Each row comes from the steps of one path. Every step used is in the known rows, and no mark comes twice. Write the path behind each row, first mark first.
Known rows:
subot > dedame > dakoze: [-0.05  0.00  0.12 -0.01 -0.11  0.29  0.49 -0.14 -0.19  0.06  0.03  0.21
  0.27 -0.14 -0.32  0.13 -0.34  0.12  0.07  0.02  0.16 -0.22  0.18]
dakoze > fosim > mugez: [-0.07 -0.08 -0.04  0.04  0.09 -0.17 -0.22 -0.32  0.08 -0.15  0.13  0.19
 -0.10 -0.01  0.15 -0.18 -0.13  0.29 -0.14 -0.08  0.12  0.02 -0.13]
fosim > kilar > kenif > mugez > dedame > dakoze: [ 0.20 -0.17  0.03 -0.26  0.27  0.33  0.10 -0.33 -0.09  0.14 -0.30  0.28
  0.20 -0.26 -0.17  0.27 -0.35  0.18  0.13  0.15 -0.06 -0.18  0.06]
funu > fosim > kilar > kenif > mugez > dedame > subot: [ 0.24 -0.27 -0.02  0.08  0.57  0.23 -0.08 -0.43 -0.01 -0.06 -0.68  0.39
  0.00 -0.18  0.03  0.26 -0.36  0.21 -0.13  0.33 -0.18 -0.30  0.11]
dakoze > dedame > subot: [-0.15  0.11  0.08  0.48  0.39  0.20  0.26  0.06 -0.05 -0.06 -0.17  0.34
  0.15 -0.07  0.01  0.20 -0.36  0.11 -0.21 -0.06 -0.34  0.00  0.05]
kilar > fosim > dakoze > dedame > mugez: [-0.31  0.45 -0.01  0.03  0.75  0.32 -0.09 -0.01  0.01  0.05 -0.05  0.22
  0.37  0.07  0.09  0.25 -0.39  0.13 -0.08 -0.29 -0.27 -0.10 -0.19]
subot > dedame > dakoze > fosim > mugez > kenif: [ 0.17 -0.29  0.09  0.08 -0.10  0.17 -0.13 -0.35 -0.10 -0.01 -0.10  0.14
  0.02 -0.12  0.07 -0.37 -0.22  0.39  0.12 -0.02  0.02  0.24 -0.12]
kilar > kenif > mugez > fosim: [ 0.31 -0.09 -0.01 -0.12  0.02  0.19 -0.33 -0.27  0.02 -0.27 -0.25  0.13
  0.02 -0.13  0.20  0.20 -0.43 -0.06 -0.22  0.24 -0.31 -0.23  0.04]
fosim > kilar > kenif > mugez > dedame > subot: [ 0.16 -0.30  0.06  0.18  0.51  0.27  0.03 -0.45  0.00  0.01 -0.66  0.34
  0.04 -0.25 -0.15  0.33 -0.29  0.17 -0.05  0.24 -0.23 -0.30  0.11]
nubi > fosim > dakoze: [ 0.19  0.12  0.12 -0.01 -0.38 -0.04  0.05 -0.07  0.12  0.06  0.01  0.41
  0.07 -0.11  0.47  0.14  0.27  0.21 -0.10 -0.08  0.19  0.02 -0.04]
dedame > dakoze > fosim: [-0.10  0.04  0.12 -0.20  0.17  0.12  0.31  0.14 -0.06 -0.12  0.20  0.39
  0.10  0.02  0.02 -0.22 -0.12  0.24 -0.24 -0.08 -0.01  0.01 -0.06]
fosim > kilar > kenif: [ 0.17  0.13 -0.12  0.14 -0.12  0.15 -0.15 -0.19 -0.04  0.13 -0.24  0.37
  0.02 -0.15 -0.10  0.00 -0.11  0.28  0.10  0.01  0.12 -0.08 -0.11]
mugez > kenif > kilar > fosim: [ 0.00 -0.03  0.04 -0.20 -0.02  0.25 -0.19 -0.05 -0.11 -0.01 -0.34 -0.04
 -0.01  0.22  0.10 -0.19 -0.18  0.03 -0.04  0.18 -0.26  0.01 -0.06]
funu > fosim > dakoze > dedame > subot: [-0.08  0.24  0.10  0.43  0.41  0.16  0.18  0.09 -0.01 -0.06 -0.20  0.54
  0.10  0.05  0.39  0.18 -0.31  0.20 -0.15 -0.08 -0.25  0.00  0.04]
kilar > kenif > mugez: [ 0.28  0.04 -0.19  0.01 -0.17  0.17 -0.11 -0.16 -0.05  0.01 -0.40 -0.04
  0.14 -0.23 -0.07  0.17 -0.49 -0.02 -0.09  0.19 -0.24 -0.27  0.09]
nubi > fosim > kilar > kenif > mugez > dedame: [ 0.54 -0.26 -0.17 -0.13  0.09  0.17 -0.25 -0.50  0.06  0.04 -0.61  0.20
  0.18 -0.32  0.00  0.31 -0.20  0.13  0.01  0.25 -0.09 -0.11 -0.05]
dakoze > fosim > nubi: [ 0.01  0.16  0.14 -0.02 -0.01 -0.14 -0.13  0.14  0.10  0.21 -0.07  0.25
 -0.11  0.03  0.24 -0.13 -0.03  0.35 -0.27 -0.26  0.07  0.18 -0.17]
subot > dedame > mugez: [-0.20  0.10 -0.12  0.00  0.46  0.25  0.13 -0.31 -0.07  0.00 -0.24 -0.01
  0.30 -0.11 -0.43  0.23 -0.42  0.02 -0.18 -0.02  0.06 -0.40 -0.06]
kenif > kilar > fosim > dakoze > dedame: [-0.11  0.52  0.02  0.21  0.17  0.15  0.06  0.16  0.00  0.06 -0.18  0.34
  0.27  0.25  0.32  0.16 -0.32  0.04  0.07 -0.22 -0.33  0.11 -0.13]
funu > fosim > dakoze > dedame > mugez > kenif > kilar: [ 0.01  0.27 -0.25 -0.10  0.36  0.13 -0.05  0.02 -0.04  0.08 -0.58  0.17
  0.03  0.14  0.33  0.00 -0.50  0.06 -0.30  0.04 -0.28  0.04 -0.39]
funu > fosim > kilar: [-0.07  0.12 -0.01 -0.09  0.24 -0.19 -0.23 -0.14 -0.04 -0.10 -0.18  0.28
 -0.07  0.11  0.02 -0.09  0.01  0.24 -0.30  0.04  0.14  0.10 -0.05]
nubi > fosim: [ 0.26 -0.09 -0.07 -0.08 -0.44  0.00 -0.02 -0.11  0.04 -0.08  0.02  0.21
  0.10 -0.25  0.19  0.09  0.08  0.16 -0.38  0.11  0.14  0.05 -0.05]
mugez > kenif: [ 0.24 -0.23  0.07  0.02 -0.10  0.15 -0.23 -0.01 -0.06  0.07 -0.19 -0.12
 -0.08 -0.02  0.14 -0.30  0.08  0.10  0.18  0.04 -0.17  0.36 -0.13]
funu > fosim: [ 0.14  0.03 -0.16 -0.18  0.08 -0.06 -0.23  0.04 -0.04 -0.15 -0.05  0.10
 -0.08  0.12  0.36 -0.13 -0.15  0.07 -0.16  0.17  0.11  0.01  0.01]

Write each row's path:
[ 0.00 -0.11 -0.09 -0.17 -0.06  0.03  0.05 -0.20 -0.07  0.03 -0.31  0.17
 -0.15  0.00  0.14 -0.21 -0.37  0.21 -0.26  0.12 -0.10  0.06 -0.26]
dedame > dakoze > fosim > mugez > kenif > kilar
[ 0.15  0.12 -0.04  0.04 -0.04  0.21  0.17 -0.31 -0.14 -0.04 -0.49  0.31
  0.33 -0.25 -0.40  0.13 -0.59  0.21 -0.26  0.11 -0.13 -0.28  0.09]
subot > dedame > dakoze > fosim > kilar > kenif > mugez
[-0.01 -0.24  0.03 -0.38  0.27  0.29  0.02 -0.43 -0.07  0.10 -0.04  0.24
  0.04 -0.06  0.08  0.17 -0.34  0.20  0.20  0.16  0.07 -0.22  0.02]
kenif > kilar > fosim > mugez > dedame > dakoze
[-0.06  0.14  0.24 -0.09 -0.06  0.07 -0.37  0.01  0.02  0.29 -0.04  0.07
 -0.07  0.06  0.22  0.01 -0.06  0.30 -0.02 -0.16  0.04  0.06  0.03]
kilar > fosim > nubi
[ 0.20 -0.29  0.03  0.06 -0.02  0.02 -0.41 -0.27  0.00 -0.05 -0.09  0.03
 -0.15 -0.04  0.26 -0.44 -0.02  0.34  0.06 -0.03 -0.07  0.38 -0.23]
dakoze > fosim > mugez > kenif
[-0.05  0.04  0.12 -0.05  0.08  0.19  0.45  0.02 -0.11 -0.14  0.04  0.41
  0.25  0.01 -0.19 -0.16 -0.25  0.21 -0.18 -0.07  0.07 -0.10  0.01]
subot > dedame > dakoze > fosim
[ 0.03  0.14  0.00  0.11  0.46  0.31 -0.21  0.00 -0.02  0.15 -0.26  0.06
  0.18 -0.03  0.20 -0.07 -0.22  0.18  0.08 -0.22 -0.33  0.31 -0.34]
fosim > dakoze > dedame > mugez > kenif
[-0.10  0.15  0.21 -0.16  0.46  0.13 -0.16 -0.19  0.14 -0.09  0.02  0.35
  0.00  0.09  0.41  0.22  0.01  0.09 -0.08 -0.13 -0.04 -0.21 -0.13]
dedame > mugez > fosim > dakoze
[ 0.07 -0.13 -0.15 -0.05 -0.16 -0.04 -0.13 -0.27 -0.03  0.08 -0.43 -0.05
 -0.21 -0.01  0.14 -0.10 -0.29  0.07 -0.14  0.16 -0.10  0.07 -0.24]
fosim > mugez > kenif > kilar
[ 0.16 -0.27  0.08  0.16  0.61  0.24  0.06 -0.39  0.03 -0.09 -0.65  0.46
  0.06 -0.18 -0.12  0.20 -0.29  0.23 -0.17  0.20 -0.27 -0.26  0.05]
dakoze > fosim > kilar > kenif > mugez > dedame > subot
[ 0.28 -0.30 -0.08 -0.03 -0.08  0.01 -0.59 -0.31 -0.05 -0.02 -0.14 -0.05
 -0.22 -0.04  0.45 -0.36 -0.13  0.30  0.11  0.14  0.02  0.34 -0.14]
funu > fosim > mugez > kenif
[ 0.13 -0.31  0.11  0.00 -0.07  0.19 -0.59 -0.36 -0.06  0.02 -0.06 -0.12
 -0.11 -0.01  0.25 -0.33 -0.04  0.30  0.28  0.05 -0.11  0.30 -0.07]
kilar > fosim > mugez > kenif
[ 0.11  0.01  0.18 -0.24  0.19  0.03 -0.01 -0.02  0.06  0.24 -0.21  0.29
  0.02 -0.10  0.16  0.07 -0.25  0.36 -0.23 -0.15 -0.05  0.06 -0.08]
kenif > mugez > dedame > dakoze > fosim > nubi
[ 0.09  0.04  0.23 -0.09 -0.02 -0.06 -0.38 -0.07  0.11  0.13 -0.03  0.21
 -0.20 -0.03  0.39  0.12 -0.07  0.22 -0.22 -0.12  0.01  0.09 -0.09]
mugez > fosim > nubi
[-0.24  0.29  0.16  0.39  0.39  0.26  0.29  0.04 -0.03 -0.01 -0.33  0.52
  0.15  0.12  0.21  0.26 -0.39  0.13 -0.18 -0.07 -0.39 -0.14  0.02]
kenif > kilar > fosim > dakoze > dedame > subot
[-0.03  0.18  0.15  0.48  0.15  0.18  0.29  0.01  0.03 -0.02 -0.18  0.60
  0.20 -0.14  0.31  0.29 -0.20  0.25 -0.27 -0.11 -0.22  0.02  0.01]
nubi > fosim > dakoze > dedame > subot
[ 0.04 -0.44  0.08  0.19  0.50  0.15 -0.05 -0.52  0.07 -0.01 -0.26  0.26
 -0.13 -0.16  0.10  0.22 -0.14  0.21  0.12  0.16 -0.01 -0.22  0.07]
fosim > mugez > dedame > subot
[ 0.09  0.10 -0.09 -0.03  0.29  0.27 -0.34 -0.34  0.01 -0.04 -0.22  0.46
  0.03 -0.16 -0.02  0.12 -0.26  0.28 -0.13  0.04  0.02 -0.24 -0.20]
dedame > mugez > fosim > kilar > kenif
[-0.02  0.17  0.23 -0.03 -0.08  0.04  0.18  0.06 -0.02  0.25 -0.05  0.39
  0.07 -0.06  0.03 -0.05 -0.25  0.42 -0.23 -0.25  0.17  0.03 -0.06]
subot > dedame > dakoze > fosim > nubi
[ 0.51 -0.27 -0.20 -0.11  0.21  0.25 -0.21 -0.36  0.05  0.07 -0.55 -0.01
  0.13 -0.19  0.02  0.25 -0.32 -0.05  0.29  0.24 -0.19 -0.17  0.00]
kilar > kenif > mugez > dedame
[ 0.42 -0.22 -0.13 -0.08  0.31  0.17 -0.24 -0.45  0.04  0.08 -0.62  0.10
  0.13 -0.18 -0.11  0.27 -0.26  0.05  0.21  0.20 -0.16 -0.13 -0.03]
fosim > kilar > kenif > mugez > dedame
[ 0.16  0.10 -0.12  0.03 -0.06  0.07 -0.14 -0.27 -0.05  0.02 -0.49  0.10
  0.15 -0.22 -0.24  0.19 -0.40  0.09 -0.19  0.13 -0.19 -0.20  0.05]
fosim > kilar > kenif > mugez
[ 0.20 -0.17 -0.20 -0.09 -0.37 -0.05 -0.15 -0.33 -0.01  0.04 -0.43  0.06
 -0.16 -0.14  0.23 -0.06 -0.25  0.16 -0.34  0.22 -0.04  0.09 -0.27]
nubi > fosim > mugez > kenif > kilar
[-0.19 -0.03 -0.07 -0.11 -0.01 -0.01 -0.31 -0.44 -0.02 -0.05 -0.07  0.03
 -0.10  0.08  0.11  0.03 -0.34  0.15 -0.07  0.12  0.04 -0.22 -0.02]
kenif > kilar > fosim > mugez
[-0.13  0.01 -0.01 -0.29  0.28  0.33 -0.22 -0.12 -0.11  0.00 -0.38 -0.06
  0.04  0.18  0.00 -0.10 -0.32  0.05 -0.16  0.15 -0.28 -0.12 -0.15]
dedame > mugez > kenif > kilar > fosim
[ 0.08 -0.36  0.12  0.15  0.54  0.23  0.12 -0.26  0.04 -0.01 -0.33  0.25
 -0.04 -0.09  0.03  0.21 -0.04  0.09  0.09  0.16 -0.11 -0.18  0.08]
mugez > dedame > subot
